Each row comes from the steps of one path. Every step used is in the known rows, and no mark comes twice. Write the path behind each row, first mark first.
Known rows
kilas -> gasesi -> nuba: [ 0.74  0.35  0.38 -1.47 -1.27  1.34 -2.62  1.13 -1.60  3.28  1.17 -2.94
  0.24 -0.63 -1.31  0.04 -0.22 -1.34 -0.22  0.99]
kinu -> ziniv: [ 0.09 -0.29  0.93  0.75 -1.07 -0.99  0.25  0.79 -0.89 -0.83  0.98  1.09
  0.12 -0.43  0.30  0.78 -0.63  1.71 -0.02  0.20]
bovan -> gasesi -> kinu: [-0.09  0.48  1.67 -0.89 -2.01 -1.19 -2.35  0.63 -0.69  1.42  0.69 -2.74
  0.79 -0.19 -2.40 -2.00  1.82 -1.93  1.03  1.02]
ziniv -> bovan: [ 1.14  0.33 -0.71  0.68  0.05 -0.21  0.42 -0.73 -2.07 -1.19  1.31  1.04
 -0.64 -1.09 -3.40 -0.35 -0.57 -0.94 -0.75  0.76]
rurorut -> gasesi -> kinu: [ 0.18 -0.32  1.44 -0.41 -1.67 -1.43 -2.26 -1.07 -0.42  0.78  1.98 -1.25
  0.09 -0.28 -0.16  0.23  3.33 -0.06  0.13 -0.73]
kilas -> gasesi -> bisof: [ 1.43  1.92 -0.53 -0.34 -0.97 -0.97 -1.51  0.97 -1.51  3.45  0.60 -3.16
 -0.03  0.10 -2.13 -0.64  0.95 -1.47 -0.10 -1.01]
bovan -> gasesi -> nuba: [-0.07  0.09  0.86 -1.67 -1.38  1.08 -2.51  0.90 -1.19  2.13  0.28 -3.41
  0.87 -0.20 -1.71 -0.86  0.15 -1.34  0.53  1.74]
bovan -> ziniv -> bisof: [-0.54 -0.15  0.65  0.49 -0.04 -1.96  1.16 -0.75  1.50  0.28 -0.99 -0.98
 -1.06 -0.68 -3.50 -1.05 -0.39 -2.35  1.79  2.45]
bisof -> ziniv -> rurorut -> gasesi: [ 0.32 -1.29  0.99 -0.58  0.26 -2.10 -2.67 -1.65  1.31  0.67  0.96 -2.83
 -1.44 -0.90 -1.05  2.46  0.72 -0.83 -0.68 -0.45]
bisof -> ziniv -> rurorut: [ 0.64 -0.91  0.51 -0.90  0.35 -1.57 -2.03  0.20  1.97  0.10  0.82 -3.19
 -1.59 -0.46 -1.14  0.80 -1.44 -1.98 -0.14  0.72]
ziniv -> bovan -> gasesi -> nuba: [ 0.84  0.31  0.24 -1.11 -1.31  0.94 -2.10  0.32 -2.94  1.17  1.33 -2.62
  0.37 -1.11 -4.42 -1.11 -0.31 -2.12 -0.08  2.41]
kilas -> gasesi -> bisof -> ziniv -> bovan: [ 3.05  1.85 -0.24 -0.33 -0.61 -1.85 -2.64  0.86 -2.64  1.78  1.99 -2.52
 -1.55  0.07 -5.84 -0.19 -0.61 -2.92 -0.61 -0.31]
kinu -> ziniv -> bovan -> gasesi: [ 0.54  0.47  0.90  0.94 -1.26 -1.33 -0.26 -0.06 -3.40 -0.34  0.75  0.23
  0.31 -1.74 -5.26 -0.44 -0.63 -0.60 -0.28  1.68]
gasesi -> kinu -> ziniv -> doke: [-0.12 -0.73  1.07  0.23 -2.47 -2.76 -0.36  1.93  0.29 -0.46  3.35 -0.32
 -0.84 -0.49 -1.14  0.06  0.01  0.06 -0.05  1.57]
kinu -> gasesi -> bisof -> ziniv -> doke: [ 2.06  0.93  0.52 -0.52 -0.96 -3.26 -2.20  1.35  0.71  2.68  2.63 -0.94
 -2.24  1.53 -1.68  1.29 -0.25 -0.96 -0.33 -0.32]
kinu -> gasesi: [ 1.30  0.59  1.04  0.53 -0.41 -0.67 -0.72 -1.06 -0.97  2.22  1.00  3.07
 -0.26 -0.01  0.69  1.30  0.57  1.28 -0.28 -0.58]
rurorut -> gasesi -> bisof: [ 0.89  0.87 -0.35 -0.03 -0.79 -1.45 -1.32 -0.89 -0.98  1.48  0.90 -2.20
 -0.12  0.46 -0.31  0.70  2.84  0.37 -0.22 -2.03]
bisof -> ziniv -> doke: [ 0.21 -0.59  0.34 -0.66 -0.05 -2.09 -1.22  1.53  1.83  0.32  1.29 -1.35
 -1.95  0.83 -1.92  1.12 -1.51 -1.51 -0.37  0.90]
gasesi -> nuba: [ 0.47 -0.30  0.11 -1.41 -0.98  1.49 -1.72  0.94 -0.51  0.90  1.33 -1.96
  0.15  0.13  0.47 -0.18 -0.17 -0.29  0.17  0.99]
rurorut -> gasesi -> kinu -> ziniv -> kilas: [ 0.39 -0.49  0.61  0.95 -1.76 -2.83 -0.99 -0.80 -0.97 -1.76  2.55  0.23
  0.02 -2.65 -2.25  0.89  1.41  0.49  0.72 -0.57]
ziniv -> kilas -> gasesi -> kinu: [ 0.85  0.72  0.13 -0.22 -1.41 -1.60 -1.98  0.36 -0.90  1.31  1.71 -2.01
  0.03 -2.23 -3.91 -1.13  0.94 -2.72  0.76  0.13]
bisof -> ziniv -> bovan: [ 1.94  0.32  0.16 -0.02  0.22 -1.08 -1.42  0.10 -1.34 -0.91  1.55 -0.03
 -1.57 -0.13 -4.10  0.34 -1.42 -1.67 -0.53  0.58]
rurorut -> gasesi -> bisof -> ziniv -> kilas: [ 1.62  0.71 -0.79 -0.14  0.08 -2.85 -2.28 -0.62  0.16 -0.19  1.13 -2.54
 -1.22 -0.66 -3.26  1.22  0.70 -1.41  0.65 -2.02]
bovan -> ziniv -> rurorut -> gasesi: [-0.87 -1.66  1.27  0.39  0.17 -1.85 -0.08 -2.22  1.00  1.17 -0.47 -2.00
 -1.07 -1.09 -2.17  0.66  1.85 -1.13 -0.05  0.36]

Write each row's path
[ 0.47  0.48 -0.17  1.07 -0.63 -1.67 -0.23  0.27 -1.75  0.56  0.69  0.09
  0.04 -3.05 -3.88  0.86 -1.19 -0.63  0.12  0.03] | kinu -> ziniv -> kilas -> gasesi
[ 1.16  0.46  0.50 -1.34 -0.56 -2.50 -3.21  0.79  1.01  1.85  0.57 -6.14
 -1.12 -0.01 -3.21 -0.45 -0.34 -3.22  0.40  0.49] | bovan -> gasesi -> bisof -> ziniv -> rurorut
[ 1.40  1.49  0.86 -1.28 -0.80 -2.02 -3.32  1.59 -0.24  2.18  0.01 -4.49
 -0.52  1.64 -3.03 -0.63  0.23 -2.17  0.83 -0.47] | bovan -> gasesi -> bisof -> ziniv
[ 1.44  0.71  1.80 -0.92 -1.87 -2.07 -3.50  0.71 -1.76  0.65  1.96 -2.77
 -0.50 -0.24 -5.67 -1.67  0.72 -3.31  0.61  1.44] | bisof -> ziniv -> bovan -> gasesi -> kinu
[ 1.47  0.35  0.99 -1.70 -1.20  0.25 -3.63  1.03 -2.29  1.34  1.53 -3.44
 -0.41 -0.25 -5.01 -0.57 -1.02 -2.69  0.08  2.19] | bisof -> ziniv -> bovan -> gasesi -> nuba
[ 2.14  1.71  0.50 -1.12 -0.70 -1.84 -3.46  1.80 -0.55  3.30  0.78 -4.05
 -1.11  1.30 -2.64  0.15 -0.08 -2.14  0.13 -1.16] | kilas -> gasesi -> bisof -> ziniv
[ 3.78  1.78  0.24  0.11 -0.68 -2.24 -2.41 -0.06 -2.45  1.48  2.88  0.43
 -1.82  0.60 -3.81  0.55 -0.10 -1.09 -0.50 -0.67] | kinu -> gasesi -> bisof -> ziniv -> bovan
[ 0.81  0.74  1.11 -0.33 -1.97 -1.36 -2.02  0.03 -2.36  0.57  1.74 -1.87
  0.24 -1.06 -5.11 -2.24  1.39 -2.74  0.41  1.62] | ziniv -> bovan -> gasesi -> kinu
[ 1.63  0.26  1.07 -0.97 -1.38  0.90 -2.31 -0.04 -1.41  2.85  2.25  0.78
 -0.07  0.12  1.14  0.94  0.38  0.90 -0.08  0.52] | kinu -> gasesi -> nuba
[ 1.40 -0.20  1.27  1.02 -2.24 -2.29 -1.13 -0.88 -3.27 -1.28  3.72  1.03
 -0.45 -1.77 -3.30  0.55  1.61  0.50 -0.60  0.41] | rurorut -> gasesi -> kinu -> ziniv -> bovan
[ 2.84  1.36 -0.50 -0.25 -0.39 -1.76 -1.89  0.68 -1.70 -0.10  2.12 -1.80
 -1.67  0.62 -4.32 -0.36 -0.62 -2.09 -0.30 -0.27] | gasesi -> bisof -> ziniv -> bovan
[ 0.21 -0.31  1.48  0.50 -2.37 -3.41 -1.43 -1.10 -0.06 -0.61  2.76 -0.89
 -0.35 -2.11 -1.49  1.16  1.42  0.21  1.00  1.42] | rurorut -> gasesi -> kinu -> ziniv -> bisof
[ 1.07  0.68 -0.16 -0.19  0.35 -1.64 -2.19  0.38 -0.35  1.42  0.16 -1.76
 -0.92 -1.70 -4.75  0.86 -1.51 -2.68  0.29 -0.37] | bisof -> ziniv -> kilas -> gasesi
[ 0.52 -0.21  1.79  0.18 -2.53 -1.68 -1.13  1.31 -0.89 -0.62  2.55 -0.04
  0.21 -0.30  0.12 -0.42  0.82  0.91  0.58  0.45] | gasesi -> kinu -> ziniv
[-0.31 -1.39  2.08 -0.26 -1.50 -2.53 -1.66 -1.33  0.91  1.40  1.37 -3.07
 -0.89 -0.85 -2.17 -0.67  3.18 -1.96  0.58  0.56] | bovan -> ziniv -> rurorut -> gasesi -> kinu
[ 1.60  0.16 -0.14 -1.12 -0.24 -2.23 -2.52  0.80  1.52  0.88  1.40 -4.99
 -1.68  0.23 -1.43  0.10 -0.62 -2.36  0.11 -0.04] | gasesi -> bisof -> ziniv -> rurorut
[ 1.11  0.50 -0.33 -0.87 -0.67 -2.77 -1.69  2.14  1.42  1.07  1.89 -3.16
 -2.07  1.49 -2.14  0.37 -0.68 -1.88 -0.13  0.10] | gasesi -> bisof -> ziniv -> doke
[-0.33 -1.50  0.96  0.70 -0.74 -2.04 -0.75 -1.78 -0.12 -0.24  1.48 -0.95
 -0.50 -2.20 -0.24  2.47  1.03  1.18 -0.88 -0.01] | kinu -> ziniv -> rurorut -> gasesi
[ 1.10  1.62 -0.71  0.41 -0.55 -2.14 -0.18  0.59 -1.02  2.74 -0.40 -3.04
 -0.60 -0.85 -5.58 -1.73  0.69 -3.19  1.13 -0.68] | bovan -> ziniv -> kilas -> gasesi -> bisof
[ 0.14 -1.46  0.32 -1.31 -0.87  0.32 -2.58 -1.24  0.03  1.33  1.95 -3.67
 -0.35 -1.56  0.10  1.49  1.16 -0.45 -0.59  0.83] | ziniv -> rurorut -> gasesi -> nuba
[ 1.60  0.15  0.90  0.85 -2.23 -1.77 -0.52  0.48 -2.88 -1.66  3.57  1.02
 -0.43 -1.39 -3.26 -0.71  0.11 -0.16 -0.24  1.18] | gasesi -> kinu -> ziniv -> bovan
